What can hang from each mark
C: U
K: L U V X
B: Z
A: Z
Z: A F K
L: K
S: U
U: C
F: L Z

Each row was made from one small tree. The marks that hang from a mark follow it in brackets, in alphabetical order. Every link used is in the known rows. Write each row's tree.
Known rows
F[L[K[U V X]]]: [ 2.448  0.489 -1.134 -0.097  0.100  0.670  7.602 -0.487  1.289 -1.143
  0.214 -3.732  0.241 -2.236 -1.612 -0.630 -0.966 -0.018 -1.741  1.009
 -1.427 -1.643 -3.134]
Z[A K]: [ 1.104  1.006 -0.848  0.806  0.470 -2.231 -3.389 -1.367 -0.279 -2.269
 -0.530 -1.252  0.434 -0.212  0.284  0.661 -0.533 -0.618 -0.926 -1.341
 -0.146  0.363 -0.182]
U[C]: [-0.965  0.107 -0.606 -0.588 -0.266  0.077 -0.658  1.701  1.127  0.505
 -1.041  0.161  1.122  0.475 -0.340  0.553  0.378 -0.718 -2.463 -0.963
 -1.031 -1.050 -0.531]
A[Z[K]]: [-1.377 -0.270 -0.075 -3.060  0.719 -2.189 -1.005 -0.486 -1.296 -3.166
 -1.861  0.346 -0.621 -0.165  1.214  0.393 -0.010 -0.024  2.113 -0.266
 -1.631  0.234  1.366]
Z[F]: [-0.570 -0.257  0.615 -1.212 -1.020  0.761  1.055 -0.038 -1.051 -1.676
 -0.189 -0.155  1.219  0.060 -0.028 -0.675 -0.522 -0.444  0.689  0.846
 -0.911 -0.488  0.163]
B[Z[A K[V X]]]: [ 2.192  1.710 -0.632 -0.276 -0.442 -2.424  0.308 -1.525  0.365 -0.835
 -1.073 -4.639  2.122  0.338 -0.361  1.253 -1.528  0.246  0.553 -0.162
  0.185 -0.722 -1.302]
A[Z[F[L] K]]: [-2.932 -1.093  0.106 -3.771 -1.118 -0.661  1.370 -1.580 -3.035 -3.532
 -1.466  0.125  1.330  0.403  0.852 -0.495 -0.945 -0.184  2.288  1.535
 -3.283 -0.720  0.197]
A[Z]: [-0.222 -0.627  0.387 -3.332 -0.455 -0.740 -0.190  0.345 -0.502 -1.689
 -0.756  0.476 -0.609  0.199  0.723  0.076  0.027  0.222  1.007  0.828
 -0.797 -0.679  0.764]
F[Z[K]]: [-0.462  0.581 -0.498 -1.100  2.047 -0.268  0.964 -1.065 -1.139 -3.573
 -0.510 -0.570  0.706 -0.098  0.946  0.144  0.044 -0.417  1.757  0.350
 -1.358  0.621  0.865]
L[K[X]]: [ 2.460  0.115 -0.226 -0.792  0.273 -1.457  3.321  0.416  1.174 -0.635
 -0.254 -1.869 -0.251 -0.058 -0.199  0.100 -0.552 -0.824  0.131 -0.485
 -1.766 -0.073 -0.421]
C[U]: [ 1.151 -0.595  0.458 -0.674 -1.360  0.419  0.028  0.288  0.284 -2.766
  0.425  0.700  0.589 -0.762 -0.101 -0.116 -0.292  0.408 -2.137 -0.830
 -0.128 -0.290  0.566]
K[V]: [ 1.386  0.777 -0.338  0.529 -0.540  1.210  1.245  0.443  0.716  1.550
  0.718 -1.284  0.437 -0.612 -0.580 -0.303 -0.394  0.327 -0.873  0.190
 -0.334 -0.566 -0.566]
K[U]: [-0.534  0.192 -0.086 -0.188  1.017  0.424  2.320 -0.316  0.571 -3.266
 -0.781 -0.717 -0.730 -1.984 -0.331 -0.341  0.296  0.202  0.016  0.165
  1.213 -0.587 -1.333]
B[Z[A F]]: [ 0.417 -0.126  0.699 -1.260 -1.304 -0.556  0.226 -1.796 -0.730 -2.218
 -0.299 -2.310  2.707  1.220  0.038 -0.168 -1.255  0.411 -0.181  0.830
  0.095 -0.944 -0.320]
B[Z[F K[L U V]]]: [-3.077  0.646  0.868 -3.482  1.821  1.028  5.455 -0.936 -1.086 -3.774
 -2.702 -2.599  1.225 -1.882 -0.727 -1.954 -1.294  1.506  2.361  1.649
  0.325 -1.658 -1.739]
F[L Z[A K[U X]]]: [ 1.703  1.208 -1.239 -0.640  0.983 -0.885  3.223 -2.159 -0.473 -6.123
 -1.004 -3.173  1.232 -0.984 -0.736  0.661 -0.833 -0.889 -0.181  2.166
  0.016 -1.357 -2.663]
L[K[V]]: [ 2.589  0.470 -0.878  0.528  0.509  0.382  2.995  0.026  1.337  0.895
  1.232 -2.263  0.147 -1.029 -0.207 -0.905 -0.481  0.102 -1.587 -1.158
 -2.251 -0.124 -0.162]
S[U]: [ 1.194 -0.050  0.240  0.408  0.237 -0.327  0.829  0.352  0.397  0.144
 -0.617 -0.168  0.103 -1.345  0.313 -1.124 -0.389  0.037 -1.385  0.415
 -0.666 -1.005 -1.570]
L[K]: [ 1.164 -0.347 -0.399 -0.151  0.923 -0.571  2.553 -0.244  0.917 -0.673
  0.477 -0.979 -0.580 -0.378  0.330 -0.543 -0.184 -0.245 -1.127 -1.283
 -1.975  0.526  0.520]
S[U[C]]: [ 0.095  0.117 -0.378 -0.274  0.063 -0.315  0.151  2.175  1.590  0.554
 -1.535 -0.145  1.134 -0.686  0.138 -0.339 -0.028 -0.572 -3.623 -0.436
 -1.726 -2.047 -2.166]

Write each row's tree
[ 1.166  1.504  0.152 -2.543  0.476  1.492  5.077  1.815  1.243 -0.999
 -1.534 -1.951 -0.738 -2.068 -2.281 -0.968 -0.700  0.442  0.833  2.478
  1.891 -2.378 -2.961]	K[L U V X]
[-2.972 -0.331  1.084 -6.110  0.098 -0.717  1.543  0.517 -2.524 -3.935
 -2.878  1.263  0.041  0.015  0.638 -1.411 -0.935  0.004  3.477  1.818
 -1.792 -1.010  1.288]	A[Z[F K[L]]]
[-3.340  0.001 -0.187 -1.298  0.403  1.176  5.980 -3.188 -1.565 -3.519
 -1.381 -3.427  2.591 -1.812 -0.519 -0.993 -1.360  1.275  1.480  1.532
 -1.332 -1.178 -2.461]	B[Z[F[L] K[U V]]]
[-1.830  0.629 -1.350 -2.039  1.502  0.223  4.723  0.005  0.147 -4.718
 -2.465 -2.042  1.780 -0.757 -0.739  0.923  0.040 -1.199 -0.331  1.523
 -1.653 -1.892 -2.895]	F[L Z[K[U[C] X]]]
[ 1.995 -0.489 -0.634 -0.023 -1.423 -0.210  2.293 -1.808 -0.404 -1.647
  1.350 -1.967  2.031  0.262 -0.355 -1.169 -1.547 -0.875 -2.957  0.063
 -3.035 -0.873 -1.012]	Z[A F[L[K]]]
[ 0.531  1.254 -0.868  0.874  1.424 -1.908 -1.283 -1.584  0.169 -5.431
 -1.278 -2.050 -0.387 -2.083 -0.038  0.362 -0.155 -0.440 -0.974 -0.882
  0.926 -0.290 -1.394]	Z[A K[U]]
[ 2.041  1.372 -1.022 -0.182 -2.793 -0.376  1.086 -1.428 -1.007 -1.329
 -0.422 -3.613  3.185  0.095 -1.178  0.329 -2.079 -1.034 -0.074  1.447
 -1.818 -1.701 -2.177]	Z[A F[L] K[V X]]
[-3.231  0.314  1.315 -4.893  1.451 -0.861  6.115 -0.889 -1.403 -5.764
 -4.038 -2.115  0.962 -0.884 -0.617 -0.981 -1.267  0.390  4.402  2.412
  0.786 -1.396 -1.688]	B[Z[F K[L U X]]]
[ 3.383  1.160 -0.695 -0.539  0.731 -0.009  6.382  0.256  2.195 -2.351
 -0.340 -3.804 -0.575 -2.555 -1.214 -0.482 -0.558 -0.253 -0.653  0.089
 -0.762 -1.293 -2.123]	L[K[U V X]]
[-2.520  0.539 -0.099 -6.645  1.327 -1.647  2.603  2.691  0.638 -5.076
 -5.002 -0.233 -0.838 -1.101 -0.580  0.299  0.005 -0.674  1.174  1.184
 -0.600 -2.527 -1.684]	A[Z[K[L U[C] X]]]
[-0.294  0.436 -0.320  0.251  0.758 -2.734 -1.725 -2.476 -0.567 -2.272
 -1.048 -2.391  1.359  0.733  0.618  0.736 -0.770  0.526 -0.003 -0.990
  0.193  0.443  0.127]	B[Z[A K]]
[ 1.754  1.187 -0.763 -0.133  1.391 -1.432 -1.355 -1.533 -0.672 -4.075
 -0.053 -1.586  1.104  0.325  0.587  0.526 -0.402 -0.724  0.133  0.063
 -0.679  0.193  0.479]	F[Z[A K]]
[-1.202  0.837 -0.327 -1.100  3.191 -0.025  2.954 -1.417 -0.551 -6.576
 -1.269 -1.171 -0.009 -1.966  0.571 -0.258  0.304 -0.246  1.662  0.716
 -0.206  0.009 -0.420]	F[Z[K[U]]]
[ 4.614  0.229 -1.279 -0.874 -0.060 -0.727  4.669 -1.233  0.512 -1.395
  1.430 -3.028  1.645  0.883 -0.641  0.096 -1.239 -1.028 -1.772  1.304
 -2.311 -0.990 -1.041]	F[L[K[X]] Z[A]]
[-0.603  0.863  0.412 -2.392 -0.859 -0.723  3.780 -1.308 -1.078 -1.935
 -1.805 -3.916  2.877  0.254 -0.171  0.205 -1.571  0.132  3.500  0.960
 -1.355 -0.819 -0.862]	B[Z[F K[V X]]]
[-0.608  0.101 -0.761  0.164 -1.552 -0.718 -0.880 -2.391 -2.170 -2.467
 -0.317 -1.260  2.371  0.315 -0.051 -0.132 -1.438 -0.892 -0.707  0.375
 -1.724 -0.603 -0.965]	Z[A F[L] K]
[ 0.152  0.883  0.209 -2.680  0.842 -2.883  0.840 -0.762 -0.412 -1.324
 -2.610 -2.529  0.821  1.098 -0.672  0.364 -1.457  0.352  1.402  0.878
  1.230 -0.702 -0.676]	B[Z[A K[L X]]]
[ 0.437  0.906 -0.203 -0.275 -0.786 -1.461 -2.254 -1.516 -1.204 -4.183
 -0.846 -1.346  1.787 -0.025  0.529 -0.169 -1.011 -1.120  0.013 -0.466
 -1.156 -0.125 -0.066]	Z[A F K]
[ 0.298  0.995 -0.071 -0.590 -0.728 -0.931  0.137 -2.314 -0.800 -2.435
 -0.540 -3.889  3.295  0.107  0.114 -0.266 -1.654  0.389  0.555 -0.065
 -0.962 -0.698 -0.487]	B[Z[A F K[V]]]
[ 0.379  0.751  0.291 -4.670 -1.780 -0.954  2.103  0.515 -1.514 -3.462
 -2.067 -2.136  1.419 -0.252  0.186  0.108 -1.209 -0.705  3.545  1.649
 -2.593 -1.380  0.176]	A[Z[F K[V X]]]
[ 0.716  0.609 -0.696 -0.622 -2.200 -1.514  0.179 -1.716 -1.690 -2.813
 -1.087 -2.326  2.638  0.758 -0.624  0.482 -1.739 -1.441  0.578  1.232
 -1.599 -1.004 -1.927]	Z[A F[L] K[X]]
